Known rows, with every step that occurs
R/J: 3.4,23.5,-4.6,-32.3,8.8,16.5,19.4,9.0,-18.2,23.6,-16.3,36.7,0.4,-7.7,-5.1,15.7,9.1,-41.1,-4.5,11.8,14.1,20.7,5.5,1.9
D/G/M: 18.3,-0.5,7.2,3.6,-12.3,7.3,7.6,30.0,25.1,2.5,-9.4,13.7,-29.7,-14.0,2.5,-1.2,-26.6,-6.2,24.6,-1.6,-14.9,10.7,-19.0,-1.7
T/M/G/D/W: -8.2,-12.4,15.1,-26.0,15.3,-11.4,3.0,-5.6,0.7,-25.1,3.3,4.9,-2.5,4.8,-2.4,-11.5,3.4,-1.4,-17.6,8.9,-7.4,-39.9,-10.2,-13.4
A/T/M/G: 1.4,-23.0,7.2,-10.3,14.9,14.3,0.4,6.6,3.4,-12.6,-15.8,18.9,-16.1,30.6,14.2,-17.5,17.5,10.2,-12.1,5.1,-16.3,-8.5,2.5,-25.9
T/M/G/D: -13.3,-5.7,20.4,-27.3,11.5,-10.7,0.8,-10.6,5.6,-22.3,-10.9,9.4,1.9,14.6,-0.1,-6.2,-0.8,4.9,-17.5,11.1,-1.7,-38.1,-10.6,-11.4
W/A: -13.3,25.0,-11.4,-9.4,-9.2,24.5,5.7,9.1,-8.3,-3.6,9.7,-19.7,36.7,-4.2,10.8,4.0,-16.6,-26.6,-6.8,23.0,11.4,21.6,-17.1,-8.1
A/T/M/G/Q: -5.6,-25.7,1.1,-5.2,15.7,5.7,4.1,-5.0,8.3,-7.0,-11.4,23.8,-17.1,30.6,6.9,-17.4,19.5,13.2,-19.9,1.5,-8.1,-7.2,8.2,-18.9
Q/W/A/T/M/G/D: 12.5,17.4,0.4,-24.9,0.6,5.6,-2.8,8.2,32.1,-0.9,-9.7,-39.6,13.4,19.7,-6.1,18.3,3.0,-19.4,-6.8,10.1,-9.6,-15.7,-16.9,-34.2
W/Q/G: 15.7,25.6,16.4,14.7,-27.3,-7.0,-34.5,-30.9,-32.9,9.5,-11.0,-1.6,14.7,-16.3,-2.7,18.5,-8.1,22.8,4.5,-18.5,15.6,5.7,19.5,31.4
Q/G/M/T: 20.7,2.7,5.4,6.9,-23.1,5.0,-12.6,-22.8,25.1,0.7,-59.2,-6.1,-7.9,-13.5,-5.8,-4.4,-1.8,23.6,30.4,-18.4,-4.5,-12.5,9.0,34.0
J/R/T/M/G/D: -26.6,7.5,-1.7,0.8,10.0,1.5,19.4,6.6,18.2,15.7,-21.7,-9.8,26.7,28.4,27.9,11.3,2.0,-11.7,0.1,-3.3,7.9,15.9,0.7,-9.5
R/T/M: 23.8,3.4,0.4,20.1,36.7,6.2,7.1,0.6,27.7,8.7,4.7,7.5,7.9,30.3,6.9,-6.9,26.1,17.3,17.6,8.3,3.5,15.3,-9.5,-6.7
D/W/N: 7.2,9.5,-19.3,3.7,-0.9,20.2,-2.2,29.5,-23.8,-5.2,34.0,1.7,7.1,-37.1,-3.6,-9.1,-15.6,-33.4,-9.2,-3.2,-24.8,10.3,3.4,-6.3
M/G: -32.4,-2.4,5.8,-10.3,1.4,-0.6,-13.6,13.9,-26.7,-7.4,-17.3,0.9,7.7,-2.4,11.3,16.2,-17.2,17.2,-17.6,20.2,5.9,-5.2,5.1,-6.9
D/G: 0.4,-5.5,15.1,9.6,-13.1,-2.6,11.0,30.4,-12.3,-2.3,-2.8,25.1,-15.2,-6.5,9.8,-3.5,-16.3,-8.5,12.8,7.8,-8.7,22.1,-15.3,-0.7
D/W/A/T: 9.8,-7.7,-29.0,-0.8,6.3,28.7,8.2,26.5,-18.3,-6.7,43.9,-15.0,10.4,-25.6,8.0,-17.8,5.5,-44.2,-3.0,5.5,-12.4,17.2,-5.0,-18.7
A/T/M/G/Q/W/D: -2.9,-24.1,1.5,-7.6,10.2,-0.1,5.6,-0.7,15.1,-8.0,-7.4,7.2,-25.6,34.6,-3.7,-13.0,20.7,15.4,-3.8,1.6,-10.7,-12.6,2.2,-18.2
A/T/M/G/D: -0.9,-21.8,4.3,-17.7,10.4,11.6,-4.3,2.5,10.3,-9.0,-13.1,24.4,-12.9,26.4,7.0,-13.5,17.6,-4.8,-10.5,-2.3,-13.7,-13.3,4.7,-23.7
Q/G/D/W: 14.5,1.0,8.0,-12.7,-20.0,-12.8,-16.8,-27.6,-6.7,-6.5,-12.8,7.9,6.5,-30.3,-17.5,-12.2,8.1,-30.6,17.4,-20.0,10.5,-8.9,15.0,21.5
W/Q/G/D: 12.4,26.2,14.7,5.3,-34.8,-11.0,-41.6,-37.1,-23.6,16.1,-8.0,6.2,17.9,-24.5,-13.6,24.6,-7.5,3.0,6.6,-29.0,17.2,-1.4,21.6,34.5
G/Q: -29.5,-7.5,-13.2,13.2,8.6,-7.6,10.7,-20.8,-1.0,27.5,-2.5,30.0,11.9,-5.1,-13.5,12.6,-4.4,-7.8,-21.2,-2.5,30.7,15.9,10.1,25.1
M/G/Q/W/A/T: -33.1,-0.6,-9.1,-3.4,2.0,-15.6,-6.5,-8.2,2.8,3.8,-6.5,-16.5,3.0,11.1,-7.2,19.8,-6.9,21.1,-32.6,12.6,10.8,-6.5,12.3,-10.4

Rows
14.7,16.6,2.1,-17.3,5.4,9.2,2.6,13.0,25.4,-4.9,-11.8,-44.9,10.7,25.0,1.6,13.2,3.1,-4.8,-8.6,17.0,-10.7,-11.4,-17.2,-35.8
Q/W/A/T/M/G
-29.3,-16.1,-4.6,10.0,-28.5,-14.5,19.6,18.2,-14.2,2.2,24.7,15.7,-28.5,-6.3,-19.8,-8.5,-12.2,-2.4,37.6,5.2,9.1,23.3,-12.7,29.0
W/D/G/Q
14.3,-1.5,-13.3,13.6,3.0,11.8,-12.3,15.3,-41.6,12.6,40.9,-1.6,8.8,-42.6,1.2,10.5,-4.7,-20.9,-3.1,-12.1,-4.5,6.5,5.2,9.5
D/W/Q
-18.0,-11.2,14.8,-12.7,14.9,-25.1,15.2,-15.8,9.1,-20.9,-3.7,-8.6,-12.8,26.2,-11.1,-7.7,3.1,32.6,-14.5,17.1,4.8,-34.9,-11.5,-3.3
T/M/G/Q/W/D
-13.5,6.8,-13.7,-9.7,-1.4,12.4,8.4,-7.5,9.5,-14.7,13.4,-14.2,13.0,22.1,7.6,-15.9,4.2,-3.8,-22.5,16.1,1.1,6.8,-4.5,-21.8
W/A/T/M/G/Q
-12.8,-15.7,-6.8,8.1,-35.9,5.6,11.7,36.8,6.8,2.4,4.1,4.3,-36.1,-12.0,-12.6,-3.3,-17.4,3.9,58.7,-1.6,-15.0,10.8,-21.7,28.7
W/D/G/M/T
29.1,29.3,11.5,10.6,-26.3,-0.6,-36.7,-31.1,-7.6,12.9,-15.7,-9.2,3.8,-21.4,-7.7,19.5,-15.6,24.6,13.6,-24.5,10.8,-2.7,16.6,30.8
W/Q/G/M
4.8,-5.0,6.4,14.3,-8.0,-22.6,23.7,3.0,24.5,0.1,8.3,5.8,-24.4,16.3,-8.7,-8.6,-1.4,1.8,-4.5,1.5,-6.9,9.9,-13.2,-8.6
D/G/Q/W/A/T/M
29.1,11.8,12.6,-7.8,-13.7,3.3,-12.6,-25.4,22.2,-7.2,-44.3,-7.1,-7.6,-13.7,-8.4,-10.4,-7.9,9.5,27.6,-11.9,8.5,-8.0,6.6,19.4
Q/G/M
-24.5,6.5,0.4,7.9,16.3,3.4,24.7,10.8,11.6,10.8,-23.9,-14.4,24.0,33.2,35.9,6.4,1.3,2.0,-1.8,4.2,6.4,21.1,-0.9,-12.0
J/R/T/M/G
27.6,-2.6,-13.1,21.5,-12.2,5.3,-18.9,-2.3,-21.4,8.6,16.5,-12.5,-3.0,-46.0,-4.8,3.8,0.6,2.3,12.9,-27.1,-14.2,-8.0,13.5,26.0
D/W/Q/G/M/T
33.4,3.0,-8.4,11.2,-6.9,4.6,-18.3,-4.7,-23.2,2.4,26.9,-13.8,-3.2,-46.1,-7.0,-0.2,-3.2,-7.4,10.3,-21.7,-5.7,-3.7,12.0,16.5
D/W/Q/G/M
-14.4,-11.1,5.2,21.7,-11.7,-20.5,17.7,5.3,-2.1,9.5,6.1,33.1,-18.5,-5.3,-5.6,-2.7,-12.4,-1.0,-2.6,-0.3,6.0,23.2,-4.4,13.3
D/G/Q
-15.6,6.8,-1.1,9.5,17.4,10.1,29.3,11.0,15.5,18.4,-22.9,-9.1,27.3,32.7,34.1,5.7,3.6,-9.5,4.5,0.3,7.9,27.7,-4.7,-7.7
J/R/T/M
-4.3,-4.9,15.4,-19.7,8.3,-13.8,-6.6,-11.7,-5.6,-20.8,10.9,2.1,-0.8,0.8,-3.3,-3.8,0.0,5.9,-19.7,2.2,-6.1,-40.5,-5.5,-8.5
T/M/G/D/W/Q
0.4,-13.5,-26.6,-0.7,11.1,9.3,13.2,8.2,-11.0,-16.9,48.8,-18.6,1.8,-14.3,1.5,-25.0,9.8,-22.5,-19.1,6.6,-10.4,0.4,-0.7,-19.9
D/W/A/T/M/G/Q
-41.4,-6.2,-3.9,-2.2,-0.9,-24.7,-3.5,-5.8,-5.6,4.3,-6.0,-12.0,-3.8,3.7,-15.9,23.0,-11.4,26.5,-17.0,12.6,16.4,-11.3,8.3,5.9
M/G/Q/W/D
24.9,1.0,-4.8,14.9,-6.9,-0.6,-17.5,-4.1,-41.7,0.9,29.7,-8.9,3.5,-42.5,-3.2,-1.7,1.6,-7.7,3.7,-17.3,-2.2,1.4,14.2,17.1
D/W/Q/G
19.0,3.6,-4.2,16.6,26.5,-9.2,-11.4,-5.3,18.8,5.2,27.3,-2.1,5.0,13.8,-1.8,2.0,23.7,21.9,8.7,-3.1,-1.8,-1.7,2.4,-7.6
R/T/M/G/D/W/Q
4.8,-0.9,-2.8,21.2,35.4,-12.7,4.2,-11.5,27.2,4.2,7.8,4.5,2.8,33.2,1.0,-4.5,24.2,37.8,1.8,9.7,8.5,5.7,1.6,-5.7
R/T/M/G/Q
